Every row comes from one small tree of marks. The marks that hang from a mark follow it in brackets, in alphabetical order. Every link used is in the known rows. Which tree was each row made from?
Known rows:
gopa{pasan{bigu{neno} kovu}}: [ 2.63  0.82 -0.07 -0.23  2.93 -0.72  1.01  0.76 -2.02 -2.65  2.02  2.97
  1.21  0.63 -3.59 -3.08  0.44 -0.38 -3.12  1.91 -3.31  3.30]
bigu{neno{rozedur{nufuvir}}}: [-2.45 -2.15  2.12  3.43 -0.08 -1.21 -2.70 -1.63 -0.84 -1.25  3.02 -0.08
 -0.31  0.92  2.29  2.17 -1.61  2.49 -2.57 -3.62  3.50 -2.67]
rozedur{neno nufuvir}: [-3.57 -3.90 -1.37  2.15  0.52  2.50 -0.75 -2.26 -1.88 -1.11  0.83 -1.04
  2.93 -1.71  1.04  1.53 -1.91  0.40 -3.17 -1.31  3.07  0.37]
bigu{gopa neno{rozedur{nufuvir}} pasan{kovu}}: [-0.69  3.46  3.76  2.83  1.98 -1.46 -3.35 -1.42  1.39  2.11 -0.54 -1.26
 -3.88  1.22 -1.55 -1.63 -0.36  0.77 -5.00 -4.02  0.13 -1.32]
kovu{bigu{gopa neno} pasan}: [ 1.78 -4.09 -3.05 -6.15  3.75 -1.48  3.75  2.46 -1.42  5.10  0.54  3.54
  0.64 -0.18 -0.88 -0.15 -2.00  2.90 -2.39  2.98 -1.08 -0.22]
gopa{bigu{neno} pasan{kovu}}: [ 4.40  0.03 -0.14 -2.72  2.16 -0.22  0.54 -0.07 -2.97 -2.01  2.35  3.36
 -1.27  0.37 -1.34 -2.02 -0.23  1.68 -1.34  1.38 -2.55  0.10]
rozedur{neno{gopa{pasan}} nufuvir}: [-2.47  0.61 -2.50  3.79 -1.48  5.90  0.08 -5.24 -2.51 -0.96  0.26 -1.40
  1.42 -0.71 -1.64 -0.78 -0.49 -1.12 -0.21 -0.60  2.47  4.31]
bigu{gopa}: [-0.73 -1.60 -1.16 -1.81  3.11  1.08  0.62  3.08 -2.83  1.94 -1.07 -1.57
  5.39 -1.44  1.27  0.58  0.83 -1.36 -1.65  3.31  0.28 -3.61]
rozedur{neno{gopa{bigu{pasan}}} nufuvir}: [-0.97 -0.11 -1.66  2.10 -3.55  3.44 -0.61 -2.64 -0.69  2.20 -0.47 -0.91
 -1.00 -1.59  0.54 -1.22 -0.35 -1.29 -0.40 -2.28  0.04  1.99]
neno{gopa{pasan{bigu}} rozedur}: [-0.81  2.11 -1.09  1.91 -4.88 -0.62  2.20  0.66  0.73 -0.72 -0.27 -0.01
  1.66  1.38  0.06 -0.42  2.57 -2.95  3.99  2.78 -0.07  0.11]
neno{gopa{bigu pasan{kovu}} rozedur{nufuvir}}: [ 0.22  3.41  3.01  1.58 -5.25 -0.55 -0.50 -1.90  2.21 -0.54 -1.69 -1.08
 -4.30 -0.94  0.92  0.29  1.33 -2.95  3.84 -2.04  0.22  2.46]
pasan{gopa{bigu{neno}} kovu}: [ 2.26 -0.18  2.29 -0.78  6.58 -0.55 -2.41  3.24 -0.41 -2.63 -0.02  0.93
  1.59 -2.62  0.03 -0.24 -0.66 -0.06 -0.28  0.10 -2.62  1.66]
rozedur{neno{gopa{bigu}} nufuvir}: [-2.00 -1.53 -0.95  3.22 -2.29  3.02 -1.44 -1.08 -1.92  0.49 -0.40 -0.56
  1.61 -3.67  2.46  1.15 -1.26 -1.13  0.75 -1.80  1.05  3.08]
pasan{gopa kovu{bigu}}: [ 1.70 -2.50  0.70 -3.38  4.17 -0.92  1.74  3.55  2.83  0.07 -3.47  0.23
  1.48 -2.95 -0.03  1.47 -0.49 -2.76  1.92  1.92 -1.18  2.84]
sinez{gopa{bigu{pasan{kovu}}}}: [ 1.59  1.54 -0.31 -2.64 -1.00  0.91 -0.58  1.87  1.69  0.78 -3.03 -2.30
 -1.26  2.93  0.32 -0.55  2.29 -0.15  2.09  0.27 -3.21 -1.91]
gopa{pasan{bigu kovu}}: [ 1.75  0.10 -0.23 -2.18  0.34 -0.70  3.13  1.59 -0.17 -1.83 -0.36  0.79
  1.99 -0.19 -2.55 -2.00  1.74 -3.34 -0.86  3.40 -2.74  2.44]
gopa{bigu{neno}}: [ 2.22 -3.73 -0.89 -1.71  1.91 -0.71 -0.56  2.07 -3.85 -0.67  3.20  2.95
  2.23 -0.78  2.35  0.39 -1.00  2.30 -1.67  1.15 -0.80 -3.08]
kovu{pasan{bigu{neno{rozedur{nufuvir}}} gopa}}: [-3.83 -0.56  2.50  0.30  1.55 -3.65  0.28  0.67  4.54 -1.48  1.08 -1.65
  0.57 -1.41 -1.71  0.46 -0.67 -0.75 -1.54 -2.15  1.19  2.63]
bigu{gopa pasan}: [ 0.26 -0.25 -2.21 -2.78  1.75  1.67  1.62  1.45 -1.68  3.72 -1.11 -1.74
  2.68  0.54 -0.84 -1.78  1.59 -1.69 -2.58  2.77 -0.71 -4.66]
sinez{gopa{bigu pasan{kovu}}}: [ 1.80  2.54 -1.12 -3.46 -1.31  1.47  0.49  0.93  0.17 -2.21 -2.37 -1.91
 -0.28  1.27 -0.49 -0.29  2.36 -0.25  3.34  2.40 -2.37 -0.48]
sinez{gopa{bigu}}: [-0.40 -1.46 -1.93 -2.57 -1.35  1.23 -0.32  2.91 -0.76 -0.71 -1.35 -2.49
  3.42  0.15  3.12  2.11  1.82  0.47  3.12  1.98 -0.75 -3.71]

Write each row's tree:
[-3.54 -0.57  1.97  4.76 -3.21  0.95 -1.97 -1.34  0.80  0.90 -0.56 -2.57
  0.69  0.57  3.56  3.03  0.27 -1.77  2.68 -2.99  3.35 -0.19] | neno{gopa rozedur{nufuvir}}
[-1.79 -3.08  0.87 -2.73  1.22 -3.26  1.87 -0.60  4.87  0.95  0.44  0.30
 -2.67 -1.06 -0.35  2.12 -2.63  1.63  0.19 -2.15  2.80  1.57] | kovu{bigu{neno{rozedur{nufuvir}}} pasan{gopa}}
[-1.12 -2.92  0.17  0.68 -2.26 -1.76  1.23 -1.87  2.26  3.96  0.94  2.47
 -3.96  1.87  1.31  2.46 -2.45  2.43  2.00 -3.33  2.21  3.15] | kovu{bigu{neno{gopa rozedur{nufuvir}}} pasan}
[ 0.74  0.42 -0.44  0.39 -5.10 -0.65  0.62  0.79  1.15  2.92 -0.83  0.04
 -1.86  2.87  2.97  0.47  1.85 -0.74  4.56  0.12 -0.47 -4.48] | neno{gopa{bigu{pasan}} rozedur}
[-1.82 -0.45  2.27  2.43 -5.56 -1.00 -1.44  0.19  1.08  0.98 -0.63 -1.65
 -0.82 -1.95  4.72  2.64  0.52 -2.21  3.70 -2.50  2.05 -0.94] | neno{gopa{bigu} rozedur{nufuvir}}
[ 0.10  2.18 -0.18  2.28 -2.11  3.34 -0.48 -3.29 -0.77 -1.15 -1.50 -0.10
 -1.82 -2.71 -1.26 -1.36 -0.51 -1.81  1.03 -1.20 -0.73  6.28] | rozedur{neno{gopa{bigu pasan{kovu}}} nufuvir}
[ 1.36  1.76  3.12  0.03 -1.97 -2.73 -1.21 -2.37  0.81 -2.73  1.99  1.19
 -5.18 -0.52 -0.36 -0.61 -0.64  1.41 -1.32 -2.53  0.33 -0.30] | gopa{bigu{neno{rozedur{nufuvir}}} pasan{kovu}}
[-1.27  0.02  0.55  1.72  2.75 -1.60 -2.20  2.02 -2.06  0.83  1.18  0.49
  2.09  0.96  1.85  1.09 -0.66  2.99 -2.04  0.92  1.33 -5.72] | bigu{gopa neno{rozedur}}
[ 0.17  2.17 -1.19 -1.15  0.91  3.27  0.16 -0.75 -0.23 -2.38 -2.39 -2.77
  1.26  3.59 -1.79 -0.11  2.03  0.28  2.34  1.99 -0.94  0.21] | sinez{gopa{pasan{kovu}}}
[ 0.74  0.53  2.48  1.54  7.27 -1.09 -1.69  3.84  0.72 -3.14 -0.32  0.54
  4.07 -2.37 -2.31 -1.21  0.04 -2.23 -2.16  0.41 -3.29  4.47] | pasan{bigu{neno} gopa kovu}
[ 1.24  3.63 -0.77  0.92  2.24  1.15 -0.90  0.60 -0.63 -3.48 -0.04 -0.27
  1.55  2.34 -3.82 -2.39  1.55  0.72 -0.90  1.35 -3.52  3.43] | sinez{gopa{pasan{bigu{neno} kovu}}}
[ 0.63  0.92 -0.55  1.73 -3.71  0.03  0.75 -3.77  0.33  0.85  1.53  1.82
 -3.98 -0.11 -0.30  0.28 -1.27  0.58  1.42 -1.98  2.33  2.48] | kovu{bigu{neno{gopa{pasan} rozedur{nufuvir}}}}
[ 0.60  0.12 -2.74 -3.65 -2.58  1.68  0.48  1.55  0.37  0.94 -1.42 -2.66
  0.63  2.26  1.08 -0.32  2.34  0.16  2.09  1.42 -1.49 -4.69] | sinez{gopa{bigu{pasan}}}
[ 2.02  0.72 -2.36 -3.08 -0.48 -2.59  2.43  0.41 -0.85  1.62  0.70  2.93
 -1.82 -0.35 -1.11 -0.91 -0.70  2.43 -0.99  3.36  0.63 -4.09] | kovu{bigu{gopa{pasan} neno{rozedur}}}
[-2.18  1.29  1.97  2.45  1.74 -0.03 -2.56 -2.65  2.67 -1.22  1.14 -2.89
 -1.60  0.63 -1.53 -0.38 -0.33  0.19 -2.75 -3.87  2.71 -1.86] | bigu{neno{rozedur{nufuvir}} pasan{gopa}}
[-2.39 -1.28  0.69 -0.61  2.94 -3.91  1.26  2.96  3.37 -1.30  1.11  0.51
  2.11  1.19 -1.11  0.48 -0.23  1.12  0.40  1.08 -0.21  0.17] | kovu{pasan{bigu{neno{rozedur}} gopa}}
[-2.69  0.57  2.39  2.89  1.51 -1.26 -3.17 -0.25 -1.05  0.60  1.14 -1.46
  0.58 -1.49  1.25  0.88 -1.10  1.39 -3.94 -2.27  2.70 -3.24] | bigu{gopa neno{rozedur{nufuvir}}}
[ 3.21 -0.67  0.09 -1.69 -0.18 -3.30  1.81 -0.82  0.91 -0.56  1.21  4.76
 -4.46  2.69 -0.87  0.06 -1.36  3.27  0.44  0.90 -0.19 -0.66] | gopa{pasan{kovu{bigu{neno{rozedur}}}}}
[ 2.29 -1.79 -3.16 -5.89  0.02 -0.40  4.12  2.37  0.00  5.66 -2.04  0.59
  0.40 -1.11 -0.62 -1.28  0.58 -1.92 -1.89  3.35 -1.17 -3.34] | kovu{bigu{gopa pasan}}
[-0.94  0.78 -2.41  1.41 -3.84  4.00  0.58 -3.57 -2.21 -0.77  0.18 -0.63
 -0.02 -3.35 -0.58 -0.94 -0.47 -1.63  0.79 -0.06  0.95  3.57] | rozedur{neno{gopa{bigu pasan}} nufuvir}
[ 1.18  3.31  1.28  4.71  1.05  1.11 -2.10 -2.25 -1.16 -1.15  0.77  2.14
 -2.18  4.79 -0.82 -0.39  0.08  2.35  2.48 -0.77 -0.19  1.43] | bigu{neno{gopa{pasan{kovu}} rozedur}}
